What can hang from each mark
J_645: J_623 J_823 J_943
J_943: J_645
J_522: J_823
J_756: J_61 J_823
J_158: J_645
J_623: J_645
J_667: J_61 J_823
J_823: J_522 J_645 J_667 J_756
J_61: J_522 J_756

Every row comes from one small tree of marks. The marks that hang from a mark follow it in brackets, in the order of their numbers. Every link used is in the known rows. Which tree was each row made from?
Known rows
J_623{J_645{J_823{J_522 J_756}}}: [-30   6   6   0  10   0   4   7  19  -9 -15 -12   7  16  -6  24   1  32
  12  -7  10  -8 -10   4   4]
J_667{J_61 J_823{J_522 J_645 J_756}}: [ -9   2  -2   9   3   1   3 -13  -4 -33  -2 -39 -22  15  18  22   2 -17
 -13 -18 -44   6  35  -4 -35]
J_522{J_823{J_645{J_943}}}: [-42  -2  28   2  -1   4  26 -10 -19   8  14  21   0 -36 -14 -59 -11  14
 -27 -14 -16  12  -2  -9 -16]
J_667{J_61 J_823{J_522 J_645{J_623} J_756}}: [ 10 -15  -8   6 -14 -11   9 -17  -2 -30 -12 -20  -8  26  25   0   8 -18
 -15 -18 -15  -2  42  -3 -26]
J_645{J_623 J_943}: [-16 -13   8  -5  -4  -7  31   9  -7   9 -10  41  19  -9  -9 -75  -9  12
 -13  10  27 -10  -6   3  -2]
J_623{J_645{J_823{J_522 J_667{J_61} J_756} J_943}}: [ 12  13  -7 -11  18 -33  -4 -28   4  -6 -39 -27  10  13   4  44  -4 -15
  21 -15  12 -45  17 -14   3]
J_61{J_756{J_823{J_667}}}: [ 13  31  13   8 -29  39 -32  12  -9   4  25  -1 -34 -17 -18  65  16   7
   8   3 -14  19 -28   1  20]
J_667{J_61{J_756{J_823{J_522 J_645{J_623}}}}}: [  4  -4  -4   2 -34  10 -17   4 -15 -11   4   7 -22  14  15  23   0  -3
   9   0 -17  29  11   8 -11]
J_756{J_823{J_522 J_645 J_667}}: [ 16  17 -14  18  -8  31 -38  18 -25   4   9 -21 -30  -1   1  48  12  28
   8  -3 -38  -2  -6  -4  -3]
J_522{J_823{J_645{J_943} J_667 J_756}}: [  8   6  19   8 -10   6 -11 -39 -20  12   8 -14   2 -25 -12   9   8 -22
 -18 -26  -7 -30   1 -14   4]
J_667{J_61{J_522} J_823{J_645{J_623 J_943} J_756}}: [ -8 -16  -9  -3 -30 -19  10 -25  -6 -15  -3   1   7  -5   3 -38  -7 -29
 -13  -6 -11 -13  28 -15 -26]
J_943{J_645}: [-45  -2  18   4  15   3   6  36   7   3  19  10  -6   3 -33 -41  -2  22
  -4  26   3  44   0  20   3]
J_61{J_522{J_823{J_645{J_623 J_943} J_667}} J_756}: [ 16  -7   9   1 -41   3  -4 -21 -28  22  25  24   4 -47 -17 -11  15   1
 -14  -4  -6  17 -11 -17   9]
J_158{J_645{J_623 J_943}}: [-15 -27   4 -12 -10 -17  25  13 -20   9  -5  45  34  -7   3 -87 -20 -24
  -7  14  39  -6  -9 -14  15]
J_667{J_823{J_522 J_645 J_756{J_61}}}: [  5   5  -2  13  -1  30 -15   2  12 -17  34 -31 -17   2   7  51  12  11
 -11 -13 -27  -8   3   2  -9]
J_645{J_623 J_823{J_522}}: [ -8 -10 -13   1  16  -1  26  26  13  -2 -18  19   6  11  17 -46  -4  36
  -3   9  10  21  -5  13 -14]
J_623{J_645{J_823{J_522 J_667}}}: [ -6  15  -2   4  26  -7   6  15   5   2 -13 -10  -6   3 -13  35   8  50
  16  -4 -11 -10   0  -7   3]
J_522{J_823{J_645}}: [-50   5  36   9   5  18  20   3 -12  -1  26  12 -11 -23 -20 -37  -2  23
 -20 -14 -34  31   5   0 -16]
J_756{J_61{J_522} J_823{J_645{J_623 J_943} J_667}}: [ 25   7 -16   1 -21  20 -42   9 -10  25  36  15   1 -17 -18  24  -1  16
  17  11  -8 -41 -25 -15  20]
J_943{J_645{J_623 J_823{J_522 J_667{J_61} J_756}}}: [ 39 -10 -22  -3  21 -27 -17  -6  17  -3 -24 -29   6  45  19  16  13 -30
  12  13  24   9  26  15  10]
J_522{J_823}: [-42  10  35   0   5  18  19   8  -2  -5  24  10  -6 -27 -16 -39   3  21
 -18  -1 -11  41  -1  -4 -10]

Which tree is each row?
[ 29 -17 -20   9  -1 -12   3  -2 -28  19 -17   9   5  -3   4 -21   7  13
  -8  -8   1 -29   8  -3  -6] -> J_823{J_522 J_645{J_623 J_943} J_667}
[-41  14  29  -3  17  13   1  -1  40  -1  18   2  13  13 -28  44 -12  22
  20  -9  12 -31 -18   9  24] -> J_623{J_645{J_823{J_756{J_61}}}}
[-35  22   3   3 -35  45 -28  34  -1  -5  39  10 -25 -29 -28  26   4  32
  11  24 -26  48 -40   2   5] -> J_61{J_522 J_756{J_823}}
[-20 -14   0  -7   7 -13  44   9   9  11 -25  46  18  -7   5 -82 -21  19
 -12   6  26  -5 -11  10  -6] -> J_645{J_623 J_823 J_943}
[ 28   7 -27   2  16   2  -8 -10   1   7 -25 -22   6  -4  16  21   5  -6
   1  -3  12 -34 -20  -1   3] -> J_645{J_823{J_522 J_667 J_756} J_943}
[  8  17  -6   0  33  -2  -2   8 -10 -15  -1 -29 -14   8  -1  26   8  -3
   6   4 -31   6  23  -5 -19] -> J_823{J_522 J_667{J_61}}
[ -4  11  10  -2  17  -9   5   7  15  -2   6 -10 -20  10 -15  25  -4 -17
  14  16 -14  54   7  21   7] -> J_943{J_645{J_823{J_667{J_61{J_756}}}}}
[-13  10   4  -1  43 -20  12  15  12  -2  -3 -11 -14  19 -15  -6 -11  -7
  10  15 -13  33  21  16  -3] -> J_943{J_645{J_823{J_667{J_61}}}}
[-19  -4  -3  -7 -46   0 -14   2 -18   3  11  27  -7 -14  -8 -14 -15  -9
   7   9 -14  15  -9  -5 -10] -> J_667{J_61{J_522 J_756{J_823{J_645{J_623 J_943}}}}}
[ 13 -11 -13   2 -53  13 -18   4 -20  12  -5  27 -12 -11  15  -5   4  21
  -2   1  12   7 -26   5   4] -> J_61{J_756{J_823{J_522 J_645{J_623 J_943}}}}
[-18  13  18  -1  -1   5  14 -13  12 -36   7 -21 -16   8   3   4  -1 -29
 -15 -10 -19  12  29  -4 -20] -> J_667{J_61 J_823{J_756}}
[ 53 -25 -33  -7   1 -19 -13 -10 -11  13 -30  -2  33   7  38 -16  -2 -41
   4   4  47 -37 -12 -14  28] -> J_158{J_645{J_623 J_823{J_522 J_667 J_756} J_943}}
[ 33 -12 -10   0 -14 -19   5 -18 -30   7 -20   4  -5   1  11  14   4 -21
  -4  -6  -7 -10  16  -1  -8] -> J_823{J_522 J_645{J_623 J_943} J_667{J_61{J_756}}}
[-47   4   6  -1  21  -5  22  25  13  -9 -13   5   1   4 -13  -3  -6  58
  14   1  -5  11  -6   2  -8] -> J_623{J_645{J_823{J_522}}}
[  2 -29 -12   7 -17  -7  -1  -9 -12  12 -17   6  19   9  11 -29   3   0
 -13  -9  20 -34  -1   7  -7] -> J_823{J_522 J_645{J_623 J_943} J_756}
[ 57  -5 -25  -3  14   2 -18 -10  19  19  -9  -6  22   6  24  30   5  -8
   6   1  43 -54 -18   3  25] -> J_645{J_623 J_823{J_522 J_667 J_756{J_61}} J_943}
[-28 -18   6   1  12 -13  26  32  21   9  -5  31   9  17  -9 -68  -8  31
  -2  23  27  41   1  28   7] -> J_943{J_645{J_623 J_823}}
[ 27   9 -24  -5  28 -13  -7 -22   4  -5 -33 -33   2   8  27  27  -7 -34
   7  -7   0 -29   8  -3 -10] -> J_645{J_823{J_522 J_667{J_61} J_756} J_943}
[-37  13   1   0  24  34 -11  25  41   2  43  -8   8  -4 -18  25 -10  16
  12  16 -15  -3 -36  11   7] -> J_645{J_823{J_756{J_61{J_522}}}}
[  6   5  -3  -5  -2  -8   9   4   8  -2   5   9  -6  -1  -8  14   0  -7
   7  12 -17  31   1   5  -3] -> J_645{J_623 J_823{J_667{J_61{J_522 J_756}}}}
[ 21  16  -8   4  22   3 -21  -8  -4 -15  -3 -44  -8  20   6  56  16 -33
   5  -3 -17 -16  19  -3  -6] -> J_823{J_522 J_667{J_61} J_756}
[ 28  -9  15   5 -24  -6  -5 -46 -19  19   0   7  14 -14  -2 -12  11 -25
 -19 -25  19 -36   9 -13  13] -> J_522{J_823{J_645{J_623 J_943} J_667 J_756}}
[-19  14  37  -3   8  37 -15  -9  25  -7  51  -9   3 -16 -12  23   7  -4
  -7  -8   7   4 -11  -2  19] -> J_522{J_823{J_756{J_61}}}
[ 51  -7 -19   2  20   1 -35  10  34  16  13 -19  11  31   7  44  20  -4
  16  17  41  -6  -6  20  35] -> J_943{J_645{J_623 J_823{J_522 J_667 J_756{J_61}}}}
[-13 -29  -3 -12   0 -21  34  15  -7  11 -19  49  29  -6  18 -98 -35 -17
  -5  10  38  -1 -17  -6   9] -> J_158{J_645{J_623 J_823 J_943}}
[-12  18  20 -14   0 -27  23 -23  -3   1 -21   9  -3 -11 -17  33 -12  -5
  14 -11  -1  -6   0  -5   6] -> J_623{J_645{J_823{J_667{J_61{J_756}}} J_943}}
[ 44 -13 -23  -8  14 -22 -11  -8  -5  -9 -22 -20  19  35  40  11  -6 -66
  10  -2  18 -17  18 -11  14] -> J_158{J_645{J_623 J_823{J_522 J_667{J_61} J_756}}}
[-30  15   9  -4 -17  11  16  12   3 -33  36  -7 -30 -25 -13   7   2   2
  -5  12 -43  65   9  -8 -26] -> J_667{J_61{J_522 J_756} J_823}
[ 49  -9 -29  -1   1 -11  -4 -16   4  14 -35  -4  16   8  26   2  10  -6
  -3  -3  40 -39  -9   2   9] -> J_645{J_623 J_823{J_522 J_667 J_756} J_943}
